Known rows, with every step that occurs
soge/kunekuv/bugib: [  5 -10  -9  -8 -23  -3  -1  24  -3 -26   0  -7  15  -1  -4  -2  -7   0
 -23 -11 -27 -19  13 -11   2  26]
zekas/zipadel: [ 23  -4  15  -1  -1   5   5 -12  20 -11 -19  -6   0 -11 -23 -15   5   0
  -6  -4   4  23 -10   1  -2  -3]
kunekuv/zipadel/zekas/bugib/lepeg/pefe: [-39   9  15   5 -15  43  13 -12  -9   9  19  21  -6  22  17 -18  36  -2
  18 -16  11  55  25   6  16  16]
lepeg/bugib/zekas/zipadel/rubok: [ 26  -3  35 -23  32  10   0 -31  35 -41 -13 -17  -9 -22   6 -12  -5 -16
 -16  -6   7  28 -20 -21  -1 -34]
kunekuv/pefe: [ 10   7 -15 -17 -20   9   3  11  -7  -2  13  -4   6  17   7 -12  19   1
 -11  -4  -6  -9 -26  -7   8  13]
lepeg/bugib/zekas: [  8  -5  27 -31  14  14  25   1  20 -25   2 -19  17 -10  25   7   6 -19
 -27  -3   2  -4 -10  -4   4 -11]
lepeg/pefe/kunekuv: [  7  22  31 -20  -1   9  -4   2  12  10  44  -5 -42  -3  23 -12   6 -32
  22 -22  30  17  12   3  39  14]
soge/kunekuv/bugib/lepeg: [ 11  24  -7  10 -12  19   7  20   7 -19  -5  -7   9   0 -11  -4 -20  -1
 -36 -11 -12  -7   7   4 -15  27]
pefe/kunekuv/zipadel: [ 15   6  -4  -9  -8  12  -2  20  19  15  10 -22 -23   2   5   3   8 -10
  22 -25  20  35   3   1  18  20]
zekas/zipadel/kunekuv: [ 22 -13  10  12  -8   1 -10 -31  20 -11  -6   5  -3 -11 -17 -22 -11  -5
   5 -13   4  43 -17 -24  13   7]
bugib/lepeg/pefe/kunekuv/soge: [ 13  56  42   0   7  51 -17   7  15  15  58 -12 -46   3  16 -15   2 -16
  12  -8  48  46 -20   0  32   4]
bugib/lepeg: [ 10  34  -1  21   8  30   7  -2   4  11  -3   8  -6   1 -13   3  -3   7
  -7  -2  11  11  -1  16 -13   2]
bugib/zekas/zipadel/kunekuv/soge: [  9 -10  21  -2  -4  19  -8  -3  31 -19  -2 -51   6 -21  -9 -27 -10  11
  -2  -2  13  59 -47 -37  -1 -16]
soge/kunekuv/pefe: [ 14 -10 -14 -17 -22   0   3  22  -8 -11   4 -27  21  15  22 -10  26  -3
 -17 -18 -20 -31  -9 -21  10  30]
bugib/zekas/zipadel/rubok: [ 12   6  17  -7  21  13  -5 -22  36 -15 -23 -27  -9 -17 -12 -22  -7   6
 -11   2   3  27 -17 -18 -20 -31]
zekas/bugib/lepeg/pefe/kunekuv: [  5  35   4 -10 -13  31   8  -6   8  21  43  -8 -52   6  13 -17  14 -28
  16 -20  39  44  26  10   3  21]
zipadel/kunekuv: [  2 -17  -6  11  -5 -11 -14 -17  -4   0  10   8  -5  -1  -1 -10 -17  -7
  12 -15   3  17  -9 -19  18   9]
kunekuv/zipadel/zekas/bugib: [-38 -29 -24  -8 -24  19  -7  -5  -8   9 -10  -4  11   7  13 -10  37   8
  22  -5 -12  34  22 -14   1   3]
zekas/bugib/lepeg/pefe: [-11  17  12   4 -17  25  15  -8   2   8  24   9 -24  14   9 -14  12 -16
   2  -3  16  31  17  10  -4  12]
zekas/bugib: [-11 -11 -29  -8 -28  -3   4   2  -5   8  -1 -13  -2   2   4 -10  12  -2
   4   3  -3  15  20  -8 -20   4]
pefe/kunekuv: [ 20  22  -2 -11   1   5  -8   1  12  19  10 -19 -28  -8   4   3  -1 -15
  16 -16  21  14   7   0  12   5]
zipadel/zekas: [-18   9  -1   0  15  10 -13 -23  -6   7  -1  11  11  -4   6   0  17   6
  13   2  -6  -6   6 -12  12 -13]
zekas/bugib/lepeg: [ -1  16 -29  11 -16  28  15  -4  -3  11   0  -7 -10   5  -8  -6   6  -1
  -7   1   9  23  17   6 -32   7]

Rows
[ 15 -15  15   2  -5   0  10 -15  38 -17 -15 -35   9 -22 -15 -14 -10  -2
  -6 -15   4  46 -23 -19  -4   0]
bugib/zekas/zipadel/kunekuv
[ -8  26 -29   1  -9  55  -4  -5  14  31   4 -16 -20   1  12  -3  29  -2
  31 -19  17  60  31  -2  -2  16]
pefe/kunekuv/zipadel/zekas/bugib/lepeg
[  3  34  42  16  10  32  17  -7   6   2  25  22 -20   9   4  -7  -2 -10
  -6  -8  24  21  -3  22  13   8]
bugib/lepeg/pefe
[ 21  -8  -2  -4 -29   4 -14 -17  15 -22  -1  10 -10 -10 -30 -29 -29  -4
  -9 -13  -1  48 -16 -19  13  19]
zekas/zipadel/kunekuv/bugib
[ 27  23   1  19 -20  32  -3 -24  23 -15  -5  14 -18  -2 -41 -18 -35  -1
 -13 -12   4  57 -17  -1  -2  19]
zekas/zipadel/kunekuv/bugib/lepeg
[ 11  23 -13 -33 -20  16   3  29  33   4   9 -40 -12 -18  -2   1 -15  -8
 -13  -9   9  11   2   0  -4   3]
pefe/kunekuv/bugib/zekas
[ -3  36  27   1 -11  30  11   9   1 -10  32  38 -21  11  -8 -11 -15  -7
 -16  -8  11  22   3  26  14  19]
kunekuv/bugib/lepeg/pefe
[ 30  -8  -6 -10 -22   5  -4 -20  15 -11   4  -4  -2   5  -7 -28   6  -7
  -4 -22   2  33 -36 -31  17  20]
zekas/zipadel/kunekuv/pefe
[ 27  25  -7 -33   0  20 -15  -3  45 -10  -4 -42 -40 -24 -16 -20 -27  -4
 -12  -8  14  46  -9 -19  -7 -18]
pefe/kunekuv/bugib/zekas/zipadel/rubok
[ 33 -12  44 -23  12  19  26 -10  38 -37 -13 -21  17 -20   4  -7  11 -21
 -29 -13   6  17 -17  -2   2 -15]
lepeg/bugib/zekas/zipadel
[ -2  42  40  10  13  56  -3 -10  15  16  34  15 -31  10  26 -10  26 -13
  27 -32  35  53  10  13  48  15]
bugib/lepeg/pefe/kunekuv/zipadel/zekas
[ 15  28  39  14 -14  31   5 -29  21 -25  21  33 -26   0 -25 -27 -29 -17
 -13 -23  22  65 -14  -3  26  26]
zekas/zipadel/kunekuv/bugib/lepeg/pefe
[ 16  -1  24 -11   2  12  21   6  42 -13 -27 -39  16 -21 -17 -12   6   5
 -19   0   4  24 -14   5 -23 -10]
bugib/zekas/zipadel
[  1  24  21 -45 -16  12   9  25  31  -3  42 -21 -27  -7  15 -11  -8 -27
 -10 -20  18  24   6   6  21  14]
lepeg/pefe/kunekuv/bugib/zekas
[ 21  24  40 -42 -18  20  13  14  42 -16  22 -32 -26 -16  -5 -24  -6 -25
 -13 -25  24  45  -1   8  12  11]
lepeg/pefe/kunekuv/bugib/zekas/zipadel
[ 36  20   6 -36 -19  23   8  17  52  -7  -9 -47 -14 -26 -17 -12 -13  -8
 -18 -11  14  39  -4   0 -12   4]
pefe/kunekuv/bugib/zekas/zipadel
[  5  23   7  -9 -25  40  18  12  17  18  35 -11 -45  17  16 -15  20 -22
  21 -33  34  74  18  12  11  36]
zekas/bugib/lepeg/pefe/kunekuv/zipadel
[-34  28   9   1  -4  40  -1 -31 -12  10  22  23 -13  11  11 -20  28  -6
  17  -5  16  30  28   1   9  -3]
zipadel/zekas/bugib/lepeg/pefe
[  1  29  30   5 -10  23  18  19   0 -27  25  12  -7   9   0 -11  -9 -18
 -27 -17  -5  -1  12  13  17  36]
soge/kunekuv/bugib/lepeg/pefe
[-30  -6   2 -31 -23  19  -7  -5  -1  13  38  -5 -29   6  38 -15  42 -25
  44 -32  16  56  28 -12  40  17]
lepeg/pefe/kunekuv/zipadel/zekas/bugib
[ 22  56 -13  -5 -12  40  -8  11  19  15  18  -1 -35  -1 -15   0 -23  -8
  -8 -13  20  29   5  12  -2  19]
pefe/kunekuv/bugib/lepeg
[  3  28  37 -25   1  19 -27  14   8   8  59 -20 -40   0  23 -16   4 -17
  23 -11  35  35 -20 -13  45  -1]
lepeg/pefe/kunekuv/soge
[ 19 -11  10 -21 -17   2  21  28  42 -41 -29 -53  32 -22 -18 -16  -3   0
 -42 -12 -19   0   1 -10 -19  11]
soge/kunekuv/bugib/zekas/zipadel
